What can hang from each mark
J_519: J_584 J_842 J_867 J_909
J_222: J_909
J_89: J_519
J_867: J_519
J_556: J_954
J_584: J_519 J_628
J_628: J_584
J_954: J_556 J_842
J_710: J_519
J_909: J_222 J_519

Each row was made from one small tree. The marks that hang from a mark follow it in brackets, in the order of their numbers. Every link used is in the known rows. Write each row's tree.
Known rows
J_628[J_584]: [ 10.0  27.0  -7.6  14.1  14.3   7.4   9.4   8.0  -2.3   8.0  -9.1 -12.7
  20.4  16.7   7.1  -9.6  17.1  11.8   0.2 -17.9  -9.9 -14.1]
J_89[J_519[J_584 J_842 J_867 J_909]]: [-61.9  10.8 -53.0 -14.1  -8.7 -72.4 -39.1  -7.0 -34.5   5.6 -13.1  49.2
 -24.5 -10.9  46.4  34.0  -1.6  -2.1   7.8  20.4 -40.4  35.4]
J_909[J_519]: [-15.1  -1.3 -12.7  -1.6   8.0  -5.6  -3.5   6.6   3.9 -26.5   2.7   2.0
   1.3   0.3  11.5   1.7   0.6  -4.8  -6.4  45.2   1.5   5.6]
J_584[J_519[J_867]]: [-24.0 -20.4  -3.2  -9.5 -14.5   8.8 -16.7  11.9   5.7 -26.7  -6.0   7.1
   9.5 -24.6   9.8  -2.4  -4.0  -0.6  19.1  -1.2 -17.7   3.1]
J_556[J_954]: [  7.6  25.1 -25.1  -6.8   7.4  -2.6  17.9  -4.5   5.7   6.6  24.8 -10.7
  -2.5  -1.4  12.5  -0.6  -2.4   9.4   7.2  -9.8   5.5  -6.5]
J_222[J_909[J_519[J_842]]]: [-32.6  19.1 -16.3   4.0 -14.1 -20.4 -13.2  -4.5   3.7 -26.3   1.0  31.1
 -13.4   8.9   2.3  20.4   4.3  24.1  -2.2  70.8   5.0 -11.1]
J_710[J_519[J_584[J_628] J_842 J_867 J_909]]: [-47.7  19.6 -41.0 -26.1 -29.9 -47.8 -63.2 -16.5 -18.3   2.2 -16.5  64.7
 -16.0 -18.0  61.6  19.6 -18.7  -5.0  -3.0  35.9 -17.0  26.4]
J_867[J_519[J_584 J_842 J_909]]: [-26.3  52.7 -29.8  10.9  -6.2 -41.2 -53.0 -21.2 -25.2   6.2  -4.1  47.0
  -5.2 -22.3  11.5  28.7  26.3  -4.0 -11.2  43.9 -18.3  27.1]
J_867[J_519[J_584]]: [ -2.3  30.0 -27.0  10.9  -0.6  -0.8 -37.4 -19.5 -14.5  -5.0 -20.0  22.1
  23.3 -17.5   4.1  17.7  21.7  -8.3  -8.5  23.1   6.3  11.3]
J_222[J_909]: [-13.5  19.9  -7.2  -0.6 -15.1   6.7  -8.9 -11.8  11.3   4.6   1.2  20.5
  -1.4   3.8  -6.0   3.3   8.1  27.6   4.7  19.9   9.9 -22.7]
J_584[J_628]: [  4.8  -7.1 -10.2  -0.9 -19.6   5.9 -11.9   0.5   3.2   4.5  -2.1  -0.9
   6.1   4.2  24.1 -15.9 -15.6  11.5   0.8  -1.7  10.3  -9.7]
J_867[J_519[J_584 J_909]]: [-19.9  51.8 -32.5   3.7   0.3 -16.4 -50.4 -23.1 -12.7  13.2   0.1  36.6
   8.6 -29.1  14.2   9.4  31.3  -4.3  -9.7  31.3  -8.9  19.9]
J_584[J_519[J_867 J_909] J_628]: [-37.7  -5.7 -20.3 -17.8 -33.0  -1.3 -41.4   9.7  10.7  -3.5  12.1  21.5
   1.9 -32.5  43.4 -27.1 -10.5  15.2  18.3   6.1 -23.3   0.6]
J_89[J_519[J_909]]: [-26.8   4.6 -24.3 -11.2   1.0 -37.4 -18.5  -2.1  -4.5  21.4   2.0  15.5
 -11.2   0.5  16.6  -1.9  11.0  -1.3   8.0  17.2 -16.6  21.0]
J_909[J_222 J_519[J_584 J_842 J_867]]: [-59.7  34.2 -60.8 -10.4  -2.0 -15.3 -12.5  18.6 -23.1 -54.0  13.7  30.1
  -7.6   2.4  30.6  39.4  -5.8  -1.4  -3.3  67.0 -13.7  25.1]
J_519[J_842 J_909[J_222]]: [-34.2  51.1 -19.9  -5.8  -8.7 -22.4  -7.2  13.6 -10.1   3.4  41.2  22.0
 -26.8   8.0  -2.0  14.4  10.7   8.1  -0.9  40.1 -19.7  21.7]
J_710[J_519[J_584 J_842]]: [ -8.6  12.6 -17.4  -4.5  -9.6 -38.8 -37.9 -10.4 -25.2 -10.8 -32.9  41.4
 -10.7  -0.3  15.3  40.4  -2.0 -21.9  -4.9  36.5   6.4  18.0]
J_519[J_584]: [ -3.6  17.6 -25.3   4.0   2.3 -12.3 -17.3  -3.5 -21.4  -0.6 -11.4  15.5
  -3.7  -8.7  15.4  18.3   5.4  -4.9  -1.2  -1.9   1.1  -3.1]
J_556[J_954[J_842]]: [ 18.7  16.1 -25.6  -9.2   7.3 -12.6  31.1  -1.0  16.6   9.9  42.2 -28.1
 -19.0  -2.0  17.7  -3.5   8.1  12.1  17.1 -15.0  17.3  15.6]
J_584[J_519[J_842 J_867 J_909]]: [-48.3   2.7  -6.4 -10.2 -21.0 -31.8 -31.5  10.3  -5.4 -15.3  11.3  32.2
 -18.4 -29.5  17.3   7.5   1.0   4.1  15.3  18.8 -42.0  18.5]
J_710[J_519[J_842 J_867 J_909[J_222]]]: [-55.5  33.8 -24.9 -34.2 -17.6 -22.4 -29.4  -0.5   0.5  -8.9  15.8  47.3
 -14.6  -2.5  20.0  16.2  -5.3  -6.2   0.1  54.3 -20.6  40.4]
J_954[J_556 J_842]: [ 10.0 -38.5   4.7   1.6  -4.1  -8.6  25.3   0.5  18.5  25.5  26.3 -30.7
 -14.1  -1.1  -7.1  -9.6  19.8  -1.3  15.1 -14.4  22.0  40.4]
J_710[J_519[J_842 J_909[J_222]]]: [-29.8  42.5 -16.5 -20.0 -12.6 -23.9 -27.0   3.0  -2.2  -1.4  16.7  37.3
 -18.7   8.1   2.2  16.8   7.5 -10.2  -3.2  62.5  -4.1  31.1]

Write each row's tree
[ -5.5  23.8 -31.6  16.8 -21.7 -20.3 -49.8 -18.2 -24.7  -8.8 -25.1  31.0
  14.6  -8.5  21.4  23.3   5.1   1.1  -9.8  34.8   5.3  10.8] | J_867[J_519[J_584[J_628] J_842]]
[-26.6  75.8 -47.9  -2.0  -0.2   3.2 -41.9  -8.4 -10.2   5.0  20.4  31.8
  12.9 -17.2   5.3  11.1  36.0  -2.3  -6.8  47.2  -4.0  24.1] | J_867[J_519[J_584 J_909[J_222]]]
[-54.7  14.2 -13.0 -14.5 -12.3 -42.8 -19.8  -6.3  -9.5   4.1  15.8  38.1
 -26.5 -16.7  27.7  13.0  -9.1   8.9  -0.4  13.4 -44.9  27.8] | J_519[J_842 J_867 J_909]
[-55.2  24.9 -22.4 -14.9 -22.1 -11.7 -22.2  24.6  -3.2 -23.6  31.3  26.7
 -14.8 -18.6   8.5   9.4   5.9   6.3  18.3  34.9 -35.2  22.1] | J_584[J_519[J_842 J_867 J_909[J_222]]]
[-34.7  62.3 -55.4  -2.7 -22.3 -28.7 -35.2  11.2 -28.6   5.0  27.3  36.6
 -25.2   2.6  35.1  18.4   1.9  13.3  -1.3  36.4 -10.0   8.6] | J_519[J_584[J_628] J_842 J_909[J_222]]
[-40.2  -0.7 -53.1 -12.6  -9.3  -9.5 -31.5   0.6 -10.2 -31.8  -9.8  25.2
   7.0 -14.7  61.9   5.2 -21.4   3.5  -3.6  34.1  -4.8   5.0] | J_909[J_519[J_584[J_628] J_867]]
[-69.1  34.4 -69.2 -19.0  -9.1 -52.3 -29.6   6.3 -31.9  -3.3   6.4  44.0
 -19.9   0.5  36.8  36.0   2.7   0.6  10.6  35.7 -34.8  39.2] | J_89[J_519[J_584 J_842 J_867 J_909[J_222]]]
[ -8.7  -7.3 -49.8  -1.4 -12.7 -28.2 -30.5  -1.6 -22.3   5.6 -30.0  14.1
   5.8   7.6  40.5  10.6  -6.4  -0.4   9.1   6.6   7.4   2.9] | J_89[J_519[J_584[J_628]]]
[-20.3 -28.7 -14.6 -11.2 -33.6  15.0 -28.4  12.9   8.9 -22.4  -7.7   5.7
  16.8 -20.3  34.2 -18.4 -19.4  10.9  19.8  -2.2  -7.0  -7.7] | J_584[J_519[J_867] J_628]
[-10.2  37.1  -5.5  16.9  -0.4 -22.1 -16.7  20.9  -9.8   2.0   1.8   7.0
  -0.6  -0.9   6.5  -2.2  28.0  12.2  11.3   6.0 -33.0  -5.7] | J_628[J_584[J_519[J_842 J_909]]]
[-34.1  75.9 -44.5   5.8  -7.4 -21.3 -43.5  -7.8 -23.5  -2.2  16.8  41.6
  -1.5 -10.8   2.9  29.8  31.2  -1.6  -9.2  58.9 -12.2  31.6] | J_867[J_519[J_584 J_842 J_909[J_222]]]
[-48.5  26.1 -25.7 -21.6 -14.6  12.6 -20.3  22.9   8.9 -17.1  34.4  16.7
  -1.3 -24.7  10.9 -10.0   9.5   6.8  19.7  22.8 -27.1  14.5] | J_584[J_519[J_867 J_909[J_222]]]
[-49.4  33.3 -28.8 -40.9 -10.4   1.7 -26.7  -1.3  12.6  -1.8  19.3  36.9
  -0.6  -8.8  21.8  -2.5  -0.6  -7.6   1.9  42.2 -11.8  32.9] | J_710[J_519[J_867 J_909[J_222]]]
[-29.8  68.7 -52.1   4.5 -22.4 -16.3 -53.2  -7.4 -20.6   1.5  15.9  40.8
   3.7  -7.4  22.0  17.2  18.9   8.2  -8.8  58.8  -3.2  22.2] | J_867[J_519[J_584[J_628] J_842 J_909[J_222]]]
[-31.1 -12.3  -3.9 -21.4 -16.9 -26.0 -24.9 -10.9  -3.3 -19.2 -24.4  37.3
  -4.2  -2.9  18.6  23.2 -19.4 -13.1  -1.2  30.9 -10.2  29.1] | J_710[J_519[J_842 J_867]]
[-50.5   4.8 -41.2  -4.7  -0.9 -39.2 -23.9   0.8 -25.8 -42.4 -12.4  35.6
 -12.0 -11.4  41.1  36.6 -12.6  -4.7  -6.1  47.9 -22.2  20.2] | J_909[J_519[J_584 J_842 J_867]]
[-55.5  28.5 -68.3 -11.0 -18.1  -9.0 -22.1  18.9 -20.4 -50.0  12.0  28.4
  -2.1   6.2  48.8  27.0 -18.7   7.9  -1.9  65.8  -6.2  16.8] | J_909[J_222 J_519[J_584[J_628] J_842 J_867]]
[-62.8  51.7 -64.6 -18.3 -27.5 -27.4 -38.0   7.3 -25.8  -3.0  25.0  46.5
 -21.0  -9.4  55.6  18.2 -12.2  16.8   2.1  28.2 -27.9  19.8] | J_519[J_584[J_628] J_842 J_867 J_909[J_222]]
[-48.8  17.8 -55.4 -11.9 -24.0  -2.7 -36.6 -10.8   1.4 -24.3  -7.2  42.6
   4.4 -10.0  49.4   8.0  -9.6  30.9   1.6  51.0   6.1 -18.6] | J_222[J_909[J_519[J_584[J_628] J_867]]]
[-22.8  35.8  -6.9   7.1  -8.8 -30.7 -38.2 -18.9  -5.6   6.9   7.3  33.0
  -1.9 -14.9  -2.3  11.9  21.9   1.4 -10.6  45.2 -18.6  30.2] | J_867[J_519[J_842 J_909]]
[-50.9  17.6 -32.4 -15.7 -41.2  -5.0 -34.4  24.6   0.2 -20.3  28.4  25.4
  -8.3 -13.8  32.3  -6.1  -9.9  18.1  19.0  33.5 -25.0  11.3] | J_584[J_519[J_842 J_867 J_909[J_222]] J_628]
[-26.6  14.3 -55.9  -8.9 -12.2 -43.7 -44.4  -4.0 -20.9  23.8  -9.9  28.7
  -9.0  -3.6  50.1   3.0   2.8   2.9   7.1  14.8  -8.2   9.8] | J_89[J_519[J_584[J_628] J_909]]
[-26.4 -27.8 -10.9  -4.1 -40.8  -9.6 -30.5  14.4  -4.1 -29.4 -10.6  15.5
   2.0 -15.0  32.2   0.3 -24.1  11.7  17.8   9.7 -15.9   0.8] | J_584[J_519[J_842 J_867] J_628]
[ -9.1  29.2 -22.9  17.6  -6.7 -24.7 -40.0 -18.7 -26.8 -12.2 -22.9  32.1
   9.7 -11.2   2.2  36.3  17.4  -7.6 -10.3  35.9  -2.4  20.2] | J_867[J_519[J_584 J_842]]
